Each row was made from one walk, in order. Every step used is in the known rows, and no mark comes twice. Write each row's walk.
Known rows
vilu > fipu > liminen: 6.9	38.8	-1.9	19.6	6.4	-33.6	32.0	26.9	-34.8	5.9	-21.3	-20.4	10.3	23.8	32.7	24.3	6.2	21.3	-23.7	-27.4	-36.2	41.3	19.6	2.0
fogo > lofod > vilu > fipu > liminen: 12.7	41.0	-11.2	9.4	0.9	-38.7	9.8	23.2	-41.8	19.5	-32.8	9.2	20.6	33.4	28.5	12.7	-6.5	21.1	-32.5	-7.1	-26.8	41.9	12.4	-27.9
lofod > vilu: -15.5	27.6	-27.1	-20.6	7.9	-25.8	32.9	10.3	-25.1	13.2	-31.8	-11.1	20.8	21.4	-12.6	12.9	6.7	-12.2	-39.3	-52.3	-47.1	32.0	17.9	18.8
lofod > liminen > fipu: -11.4	52.9	-10.7	-15.0	-18.5	-25.5	36.0	12.6	-5.0	1.9	-19.7	0.7	22.5	23.7	-3.0	16.6	-0.1	-2.4	-32.5	-34.7	-49.7	8.7	7.0	3.8
todos > lofod > liminen > fipu: -14.3	54.2	-37.0	-38.7	-13.6	-11.3	27.4	13.1	-3.5	12.1	-18.9	-1.8	-3.7	29.9	-7.1	19.6	-8.6	-6.4	-32.7	-19.8	-67.3	13.3	4.3	-2.1
liminen > fipu > fogo > lofod > vilu: 20.5	40.5	-15.5	3.0	6.2	-32.9	14.3	5.1	-23.4	12.5	-17.6	24.4	36.3	28.2	-9.3	19.7	11.2	15.2	-31.6	-13.4	-42.0	18.3	9.9	-28.3
fipu > vilu > lofod: 3.9	33.8	-17.3	34.9	39.7	-39.4	21.0	22.6	-36.5	12.7	-23.6	-25.6	3.1	13.5	16.6	24.4	5.6	13.3	-13.8	-28.1	-52.7	55.0	30.6	-1.6
liminen > fipu: 15.8	44.9	-18.9	-3.4	-1.7	-8.9	38.5	5.8	-2.8	0.6	-20.6	-10.6	18.1	23.6	-6.2	25.9	13.5	3.7	-37.5	-41.7	-54.1	16.3	10.8	10.6
liminen > fipu > todos > lofod: 31.3	27.9	-70.2	-12.8	10.7	-5.0	22.6	12.8	-7.8	4.9	4.4	-9.7	-1.7	28.6	-3.1	34.5	18.8	2.1	-26.2	-24.3	-74.8	16.7	13.4	-7.8
todos > fipu > vilu > lofod: -21.5	23.8	-13.1	11.0	40.5	-35.1	6.7	19.5	-37.5	25.1	-31.7	-14.0	-8.2	19.2	8.8	11.5	-1.1	10.3	-23.2	-12.5	-62.1	53.7	20.8	5.7
tizi > fipu > todos > lofod > fogo: 1.8	19.3	-80.3	-10.3	17.2	-35.8	29.0	-2.6	-18.4	19.1	9.5	-12.0	-14.0	35.1	-8.3	48.8	32.1	-10.5	-18.8	-33.1	-62.7	14.6	19.4	-29.5
vilu > fipu > fogo: -2.1	35.3	-12.6	13.1	19.1	-34.7	30.1	16.8	-38.3	7.9	-4.3	-22.0	10.2	26.1	21.5	33.5	32.1	25.9	-23.3	-23.5	-40.2	49.2	22.6	2.2
vilu > fipu > fogo > lofod: 16.1	33.8	-11.0	21.3	14.7	-29.9	22.1	2.2	-29.7	15.6	-13.6	-2.7	18.9	37.4	31.7	30.6	30.7	28.1	-27.7	-11.5	-27.4	47.0	22.1	-22.3
fogo > lofod > todos > fipu > vilu: -41.9	17.5	-39.7	18.7	20.0	-28.1	2.8	1.6	-13.9	23.2	-29.9	25.4	37.8	37.0	9.4	-2.6	15.2	-12.2	-39.6	-23.5	-47.6	24.8	20.3	-29.2
fogo > lofod > todos > fipu: -40.2	20.4	-37.1	-15.1	-12.9	-17.0	18.5	-22.3	0.4	18.8	-25.1	23.0	26.3	44.5	4.3	2.5	27.7	-12.3	-47.5	-29.6	-45.7	24.3	15.4	-11.3
liminen > fipu > vilu > lofod: 22.5	54.5	-19.0	32.3	31.5	-32.5	9.5	28.3	-27.6	7.2	-16.7	-17.1	3.6	15.3	8.7	29.4	-1.3	27.0	-17.4	-9.2	-61.4	41.4	16.7	-14.5
fipu > vilu: -3.3	20.5	-20.1	32.7	40.1	-27.7	32.8	22.7	-25.9	9.6	-33.3	-16.6	30.0	13.8	6.7	16.9	6.7	-9.4	-27.5	-54.0	-47.6	29.5	29.6	6.0
vilu > lofod > liminen > fipu > fogo: -4.2	58.8	4.0	5.6	-6.6	-55.5	20.8	15.8	-31.5	3.6	6.6	-2.1	2.1	17.2	6.3	29.3	10.6	33.0	-5.5	-0.2	-53.9	35.0	14.3	-15.0
fogo > lofod > liminen: -12.6	30.2	-9.2	-6.1	-12.9	-29.8	38.5	-8.7	-4.1	14.9	-35.9	10.5	31.4	33.3	17.3	9.9	5.3	-13.8	-35.2	-40.2	-29.4	20.2	20.6	-6.5
tizi > fipu > fogo > lofod: 17.1	20.9	-14.7	28.1	26.2	-41.6	39.2	-14.6	-22.0	23.6	-25.9	4.8	16.6	31.3	24.3	41.4	23.0	12.0	-24.2	-41.0	-30.8	10.4	20.1	-29.0
tizi > fipu > todos > lofod: 14.9	12.6	-79.5	-6.7	29.7	-22.6	32.6	1.7	-21.1	20.7	-7.1	-20.5	-18.2	29.5	15.9	47.6	16.8	-3.9	-22.0	-43.5	-66.5	10.3	17.5	-12.1
fipu > fogo > lofod > vilu: 2.1	19.7	-13.8	5.1	16.1	-40.4	23.3	-0.5	-31.6	18.2	-24.3	15.6	35.8	26.9	-1.7	16.2	19.1	2.2	-29.5	-32.4	-33.4	31.4	24.2	-15.9

Which walk is each row?
1.5	32.5	-75.9	-16.3	5.6	-24.6	10.6	15.0	-24.7	12.1	21.9	-19.9	-10.4	41.0	-0.3	37.8	40.5	5.1	-23.6	-3.6	-61.1	53.7	21.1	-22.4
vilu > fipu > todos > lofod > fogo
-15.7	17.0	-60.7	-21.5	2.6	-28.3	28.7	11.8	-17.9	10.3	-0.2	-7.4	2.5	26.2	9.2	21.8	11.8	-17.0	-17.7	-35.7	-62.4	22.0	24.2	-3.2
fipu > todos > lofod > liminen
-16.3	47.6	-60.5	-46.0	10.1	-11.7	8.7	23.5	-37.3	26.2	-23.1	-19.6	-19.9	37.2	1.0	21.4	-1.3	5.7	-40.3	-8.6	-61.7	55.1	7.3	2.3
todos > lofod > vilu > fipu
-13.5	21.6	-72.7	-17.6	13.0	-39.1	29.6	8.0	-24.0	21.9	-5.3	-9.1	-15.2	29.2	18.9	37.8	3.3	-9.5	-15.3	-36.0	-63.0	3.2	14.3	-19.7
tizi > fipu > todos > lofod > liminen
-32.4	15.4	-16.5	9.5	-13.1	-34.1	17.9	-7.6	-11.2	15.0	-24.1	31.6	32.4	38.0	16.4	-0.2	16.8	-4.6	-33.6	-25.5	-39.7	17.8	18.1	-24.4
fogo > lofod > todos > fipu > liminen
-10.3	6.1	-0.6	0.9	16.9	-26.7	23.8	-13.6	-17.9	23.9	-31.0	17.7	21.0	32.5	7.0	12.1	25.1	2.7	-34.5	-25.3	-39.2	27.9	21.2	-3.4
todos > fipu > fogo > lofod
-58.0	20.1	-39.5	-21.9	-8.3	-20.0	25.2	-7.5	-8.6	11.2	-14.8	4.1	17.3	34.5	-6.5	3.8	29.4	-14.5	-43.0	-42.6	-56.6	25.1	16.5	12.6
lofod > todos > fipu
-14.9	39.1	-23.4	-4.3	18.3	-42.9	14.2	27.0	-52.0	14.5	-8.6	-12.7	12.7	25.8	6.0	24.6	19.8	23.8	-25.9	-15.8	-42.5	51.8	17.1	-2.3
lofod > vilu > fipu > fogo
17.8	10.1	-54.1	17.2	25.9	-36.5	40.6	2.0	-22.5	10.3	-8.2	-18.5	8.6	23.1	20.5	43.6	25.7	0.8	-21.6	-58.9	-50.9	6.9	19.5	-7.0
tizi > fipu > todos
2.4	26.6	-26.5	-12.3	2.8	-22.2	26.3	-4.8	-17.1	20.6	-40.8	9.1	30.6	32.0	-1.8	9.9	6.5	-9.9	-43.4	-39.6	-35.5	31.3	17.9	-5.4
fogo > lofod > vilu
16.3	24.0	-50.0	10.5	13.7	-25.5	23.3	19.0	-29.8	3.4	4.4	-25.9	11.0	30.4	27.7	33.8	32.9	15.9	-26.3	-29.9	-47.5	44.3	22.0	1.9
vilu > fipu > todos
-59.3	18.5	-42.7	11.3	23.9	-31.5	8.8	15.7	-22.6	14.5	-20.9	5.8	29.2	26.9	-2.0	0.4	17.0	-14.3	-35.1	-36.6	-60.5	26.1	21.2	-4.9
lofod > todos > fipu > vilu
3.6	45.4	-32.9	-16.0	2.3	-21.0	9.8	8.6	-29.6	23.8	-32.6	-0.5	16.9	42.2	15.7	15.2	6.3	12.3	-46.1	-11.1	-33.7	50.1	9.9	-15.6
fogo > lofod > vilu > fipu
-33.0	33.2	-35.8	-36.7	-4.4	-19.4	37.2	6.7	-11.4	16.7	-25.5	-10.2	-3.2	28.3	1.9	14.4	-2.9	-19.9	-30.3	-37.7	-57.4	25.8	17.8	10.8
todos > lofod > liminen
23.5	34.3	-35.3	7.2	-15.5	-31.5	20.0	3.8	-2.3	2.5	-4.2	21.8	36.8	33.1	16.4	20.0	12.7	2.4	-25.6	-19.1	-42.9	3.5	11.4	-33.0
fogo > lofod > liminen > fipu > todos
-58.9	14.5	-27.9	-4.0	4.1	-38.8	22.4	-2.9	-22.3	9.2	0.0	10.7	24.5	28.0	-5.4	11.5	43.0	-0.6	-27.0	-34.3	-54.3	27.8	22.0	1.0
lofod > todos > fipu > fogo
5.2	49.7	-13.2	27.0	9.7	-32.1	12.9	21.7	-10.2	13.2	-33.5	21.8	42.5	26.3	12.8	8.4	-15.5	0.0	-30.4	-15.8	-39.2	7.0	11.9	-37.7
fogo > lofod > liminen > fipu > vilu
6.2	51.4	-9.3	-7.4	-22.2	-22.2	28.5	-1.6	2.4	9.0	-28.3	19.4	31.4	33.6	8.5	12.8	-1.9	0.0	-38.0	-22.8	-37.1	7.1	6.6	-20.7
fogo > lofod > liminen > fipu
-24.1	43.6	-38.0	2.5	-9.8	-36.2	28.0	-4.9	-18.4	2.3	4.1	-16.8	2.6	28.2	9.9	24.4	35.4	11.8	-19.7	-30.7	-55.3	52.0	26.2	-3.5
vilu > lofod > todos
-28.7	7.1	-1.9	-6.0	21.4	-29.8	31.3	0.7	-26.5	16.3	-21.8	-0.9	13.0	20.8	-4.4	15.1	26.0	0.1	-29.8	-37.7	-52.3	29.1	20.4	20.9
todos > fipu > fogo
-13.1	51.2	-14.6	19.3	13.9	-36.7	20.0	36.0	-18.9	5.1	-24.6	3.2	34.1	16.0	2.1	12.1	-13.9	-2.1	-25.5	-27.2	-51.5	8.4	12.5	-13.8
lofod > liminen > fipu > vilu
18.6	32.8	-80.2	-30.2	9.0	-13.7	6.0	21.8	-21.9	10.6	2.4	-0.8	1.7	26.9	-17.5	25.7	6.2	-0.3	-28.3	-16.4	-77.7	19.7	7.1	-13.2
liminen > fipu > todos > lofod > vilu
-14.8	46.6	-34.5	-22.8	4.5	-25.1	18.0	23.7	-37.8	15.7	-23.7	-19.1	7.4	30.8	5.0	18.7	7.2	10.6	-41.1	-23.6	-45.0	50.9	10.5	9.2
lofod > vilu > fipu
1.2	16.8	-90.1	-24.5	29.4	-30.6	17.3	11.8	-36.1	26.6	-10.6	-11.1	-15.8	28.7	0.7	38.8	5.2	-6.9	-24.1	-35.7	-68.7	12.7	11.0	-17.6
tizi > fipu > todos > lofod > vilu
